Each row was made from one walk, in order. Every step used is in the known rows, and no mark comes twice. Write each row's walk.
Known rows
zelon/kipe/fulo/sezuz/mirem/kolubod: [ 0.30 -1.08  3.07  1.23 -0.63 -0.03  2.60  1.86 -0.90  5.20 -0.88  0.28
  1.31 -1.44  2.65  3.28  1.61  1.29 -2.67 -1.41]
kipe/fulo/sezuz: [-0.77 -0.56  2.04 -0.23  3.87 -1.35  1.63  3.28 -1.31  2.09 -4.14  3.07
 -0.52  1.81  0.20  2.76  0.93  2.10 -3.76 -1.01]
sezuz/fulo/kipe/zelon: [ 0.53 -1.90  2.58 -0.52  1.93  1.68  1.16  1.62 -2.46  3.52 -3.72 -1.05
 -2.42  2.51  0.25  0.86  2.56 -2.73 -6.29  1.66]
fulo/lenuv/sezuz/mirem: [-1.25 -1.18  0.96  2.32  6.16  1.40 -0.70  0.07  0.60  0.08 -1.47 -4.23
 -1.38  0.92 -1.80  2.97 -3.40  3.14  2.61  1.62]
zelon/zinu/maduz: [ 1.58  4.41 -1.31  0.30  5.92  1.41  4.71  0.98 -3.24  4.44 -1.62 -3.05
 -1.31 -2.30  3.13 -0.25  1.04 -0.86 -0.41 -0.03]
zelon/kipe/fulo/lenuv: [ 0.81  2.62  2.98  1.59  5.27  2.50  0.46  2.66 -1.56  2.72  1.31  3.66
  0.51 -1.02 -2.19  1.34 -0.70 -1.70 -3.68 -0.79]
zelon/zinu/maduz/kipe/fulo/lenuv/sezuz: [ 4.97  4.03 -0.60  1.19  2.70  2.68  1.34 -3.57 -4.18 -1.06 -0.01  0.24
  1.12  0.34  4.84 -0.48 -1.62 -0.43 -1.19 -0.88]
zelon/zinu/maduz/kipe: [ 1.41  4.56 -0.54  0.54  3.77  0.64  4.52 -0.88 -4.64  3.89  0.83 -3.39
  0.23 -1.34  4.97 -1.18  0.56 -3.54  1.17 -0.54]
kipe/zelon: [-2.37 -1.22  1.96  1.05  4.28  0.89  2.68  4.13 -1.53  6.19 -2.95 -0.50
  0.13 -1.01 -1.14  1.40  2.58  1.10 -2.75  3.97]
sezuz/lenuv: [-1.11  1.88  0.80  0.56  5.89 -0.03  1.73  2.55 -2.63  2.12  0.21 -0.83
 -0.05  0.86 -0.53  2.43 -0.15  0.68  1.11 -0.32]
kipe/zelon/zinu/maduz: [ 1.29  2.60  0.44 -0.19  3.57  2.17  4.96  1.45 -4.08  5.99 -2.88 -1.11
  0.03 -2.44  3.32 -1.54  3.58 -0.87 -3.51  3.07]
kipe/fulo/sezuz/lenuv: [ 0.41 -0.11  2.69 -1.40  3.37 -1.83  0.82  2.13 -3.04 -1.15 -2.18  4.68
  0.63  3.01  1.21  2.10  0.99  1.80 -2.90 -1.93]
sezuz/mirem/kolubod: [-1.08 -1.36 -0.58  3.10  3.19 -0.66  3.36  2.82 -0.61  6.17 -1.69 -5.83
  0.20 -1.70  0.98  5.40 -0.12  1.98  2.68  0.07]
maduz/kipe/zelon: [-2.84 -0.93  2.60  1.08  1.97 -0.06  2.44  2.52 -3.43  5.82 -0.27 -0.98
  1.87 -0.30  0.88  0.53  1.94 -1.53 -1.48  3.59]
sezuz/lenuv/fulo/kipe/zelon/zinu: [ 2.55  2.06 -0.03 -0.37 -0.21  0.73 -0.56  1.05 -4.22 -0.74 -5.40  3.49
 -0.40  2.08  2.42 -0.83  2.13 -2.16 -3.44  4.45]
zinu/maduz/kipe/fulo: [ 0.11  1.50  0.62  1.62  3.80 -0.64  4.41 -1.09 -4.04  3.38 -0.90 -0.15
 -0.66 -1.86  3.54  1.86  0.54  0.28 -1.53 -1.64]
zelon/zinu/maduz/kipe/fulo/sezuz: [ 2.83  3.09  1.18 -1.08  1.01 -1.00  3.50 -1.06 -5.03  1.14 -1.31  2.14
  0.93  1.05  6.78 -1.46  1.47 -2.14 -2.94 -2.52]
zinu/maduz/kipe/fulo/sezuz: [ 0.58  0.20  2.48 -0.31  2.42 -1.38  3.12 -0.35 -4.29  1.10 -1.37  2.19
 -0.51  0.70  5.02  0.62  0.81  0.03 -2.40 -3.64]
lenuv/fulo: [-1.91  0.96 -0.86  2.51  5.43 -1.24  1.42  2.14  1.02  3.96 -4.90 -0.56
 -3.26 -0.30 -0.94  4.66 -0.23  1.78 -0.02  2.68]
fulo/sezuz/mirem: [-3.09 -1.65  2.52  0.06  4.70 -2.27  1.36  2.46 -0.38  2.18 -2.55 -2.59
 -1.24  1.65  0.23  2.27 -0.14  1.36  0.73  0.30]
zelon/kipe: [-2.22  2.81  2.23  1.29  5.61  2.18  2.23  2.76 -0.48  6.86  0.96 -1.23
 -0.84 -2.46 -1.87  0.77  0.32 -1.54 -0.77  1.15]

Which walk is each row?
[ 2.43  4.40 -0.54  0.78  2.35 -0.09  4.49 -1.58 -4.92  3.23 -0.62 -0.21
  1.15 -1.61  5.22 -0.09  1.16 -1.94 -2.37 -0.73] -> zelon/zinu/maduz/kipe/fulo
[-0.38  2.22  0.97  0.44  0.62  0.63  2.76  1.84 -3.76  5.54  0.04 -1.08
  3.70 -0.20  2.30 -1.57  2.63 -3.53 -2.13  4.42] -> maduz/kipe/zelon/zinu
[ 1.37  0.75  3.03 -1.52  1.77 -1.77  2.72 -1.70 -6.15 -1.81  0.63  3.59
  0.48  2.16  6.27 -0.03  1.26  0.06 -1.42 -4.76] -> zinu/maduz/kipe/fulo/sezuz/lenuv
[-1.00  1.64  0.83  1.33  5.31 -0.03  4.35 -0.14 -4.06  4.24  0.68 -3.00
 -1.24 -1.70  3.45  0.94 -0.14 -1.38  1.77 -1.79] -> zinu/maduz/kipe
[ 0.29  0.44  0.39  2.03  6.92  2.93 -0.91  1.51 -0.14  1.09 -1.50 -1.90
 -1.63  1.43 -2.02  2.89 -3.00  2.09  1.49  0.61] -> fulo/lenuv/sezuz
[ 0.96  1.09  0.03  0.86  3.46 -0.33 -0.81  0.91 -2.62 -1.75 -4.65  1.87
 -3.47  2.10  0.51  2.74 -1.18 -0.31  0.19  0.20] -> sezuz/lenuv/fulo/kipe
[ 0.68  1.04  1.10  1.82  6.60  0.29  0.77  3.64 -2.08  0.90 -1.59  2.19
  0.13  1.18 -2.15  3.69 -1.22  0.51 -2.75 -1.03] -> kipe/fulo/lenuv
[-0.96  2.48  1.91  1.64  3.92  1.63  2.60  2.09 -0.82  5.78 -0.56  1.70
 -0.04 -2.82 -1.52  1.72  0.83  0.26 -4.24  1.42] -> zelon/kipe/fulo
[ 4.15  1.53  0.80 -1.86  1.32  2.78  3.43 -1.06 -4.80  3.00 -3.45 -1.83
 -2.66  0.90  4.98 -2.17  3.70 -4.16 -6.86  0.39] -> sezuz/fulo/kipe/zelon/zinu/maduz
[ 1.03  0.79  1.28  0.75  7.00  0.86  0.43  1.94 -0.68  1.63  1.15 -1.77
 -2.14  3.60 -0.91  3.41 -0.82 -2.85 -2.20 -2.28] -> sezuz/fulo/lenuv
[ 1.40 -1.87 -0.14  3.68  3.40  2.07  0.09  1.00  0.28  2.29 -0.93 -5.53
 -0.18  0.46  0.68  5.22 -2.54  3.44  3.96 -0.12] -> fulo/lenuv/sezuz/mirem/kolubod
[ 3.82  0.67  0.38 -1.13 -0.31  4.08  0.29 -1.64 -1.56  2.46 -4.77 -2.72
 -1.41  3.07  2.02 -1.33  1.58 -1.46 -6.40  4.26] -> lenuv/sezuz/fulo/kipe/zelon/zinu
[ 1.71 -0.78 -0.06  0.38  3.11  2.75 -0.37 -1.56  0.35  1.52 -3.99 -4.45
 -4.41  3.10  0.15  2.14 -1.48  0.38 -2.52  0.01] -> lenuv/sezuz/fulo/kipe
[ 0.04 -0.85  1.49  0.53  1.07  0.24 -0.69  1.43 -3.48 -0.32 -5.60  3.63
 -1.83  1.65  0.69  1.21  1.83 -0.07 -2.84  3.24] -> sezuz/lenuv/fulo/kipe/zelon
[ 3.83  2.53  0.24 -0.78  0.65  1.40  1.84 -1.42 -5.78 -0.80 -5.63  3.11
 -2.10  0.22  5.51 -2.06  2.70 -1.67 -3.68  2.31] -> sezuz/lenuv/fulo/kipe/zelon/zinu/maduz
[-0.87  1.72 -0.70  1.54  4.71 -1.62  0.91  0.93 -0.97  0.95 -2.84  1.40
 -2.18  1.18  0.31  3.99 -0.19  1.48  0.86  1.68] -> sezuz/lenuv/fulo
[ 0.08 -2.66  2.02  1.74 -1.89 -3.22  2.42  1.01 -2.44  2.82 -1.05 -0.80
  2.79  1.30  4.80  4.29  0.59  0.91 -0.18 -2.35] -> maduz/kipe/fulo/sezuz/mirem/kolubod
[ 1.36 -2.55  1.42 -0.22  1.08  3.48  0.12 -1.12 -0.76  2.84 -4.76 -2.63
 -3.07  2.83  0.44  0.87  1.31  0.51 -5.59  2.93] -> lenuv/sezuz/fulo/kipe/zelon
[ 3.14  1.62 -0.59  0.19  1.25  1.88  2.36  0.01 -4.06  2.27 -7.64  1.32
 -3.25 -1.00  4.34 -1.35  2.80 -1.64 -4.31  3.39] -> lenuv/fulo/kipe/zelon/zinu/maduz
[ 1.51  2.11  2.18  1.88  4.52  4.28 -0.75 -0.09  0.05  1.79  0.01  2.22
 -0.47 -0.79 -2.00  1.44 -2.06  1.43 -2.85  0.89] -> zelon/kipe/fulo/lenuv/sezuz
[ 0.22 -0.15 -0.42  0.71  4.63  1.70  1.26 -1.50  1.88  3.83 -2.22 -4.91
 -2.97  1.99 -0.13  3.72 -0.40  2.23 -2.29  1.43] -> lenuv/sezuz/fulo
[ 1.28  0.67  0.94  2.39  3.17  1.20 -1.11 -0.85 -1.81 -0.52 -0.15  0.86
  0.96  1.67  0.15  2.72 -2.83  1.13 -0.60 -0.07] -> maduz/kipe/fulo/lenuv/sezuz
[-0.06 -0.96  1.07  3.11  2.49 -0.08 -0.77 -2.43 -1.22 -1.42 -0.21 -1.55
  0.99  1.63  0.69  2.96 -3.18  2.44  0.76  1.04] -> maduz/kipe/fulo/lenuv/sezuz/mirem
[-0.62  0.32  2.88 -1.51  4.81 -1.14  0.61  2.80 -2.75  0.20 -0.71  1.56
 -0.13  3.43  0.86  1.13  0.64  0.22  0.40 -2.15] -> fulo/sezuz/lenuv
[-1.18 -1.53  2.88 -0.21  1.76 -2.88  3.39 -1.66 -3.71  0.34 -1.69 -0.32
 -0.47  0.28  5.61  0.72  0.56  0.92 -0.98 -2.35] -> zinu/maduz/kipe/fulo/sezuz/mirem
[ 3.72  3.80  1.82 -2.27  0.43 -1.47  2.81 -2.26 -6.84 -1.97  0.44  3.61
  1.86  2.34  7.82 -1.93  1.53 -2.05 -2.15 -3.89] -> zelon/zinu/maduz/kipe/fulo/sezuz/lenuv
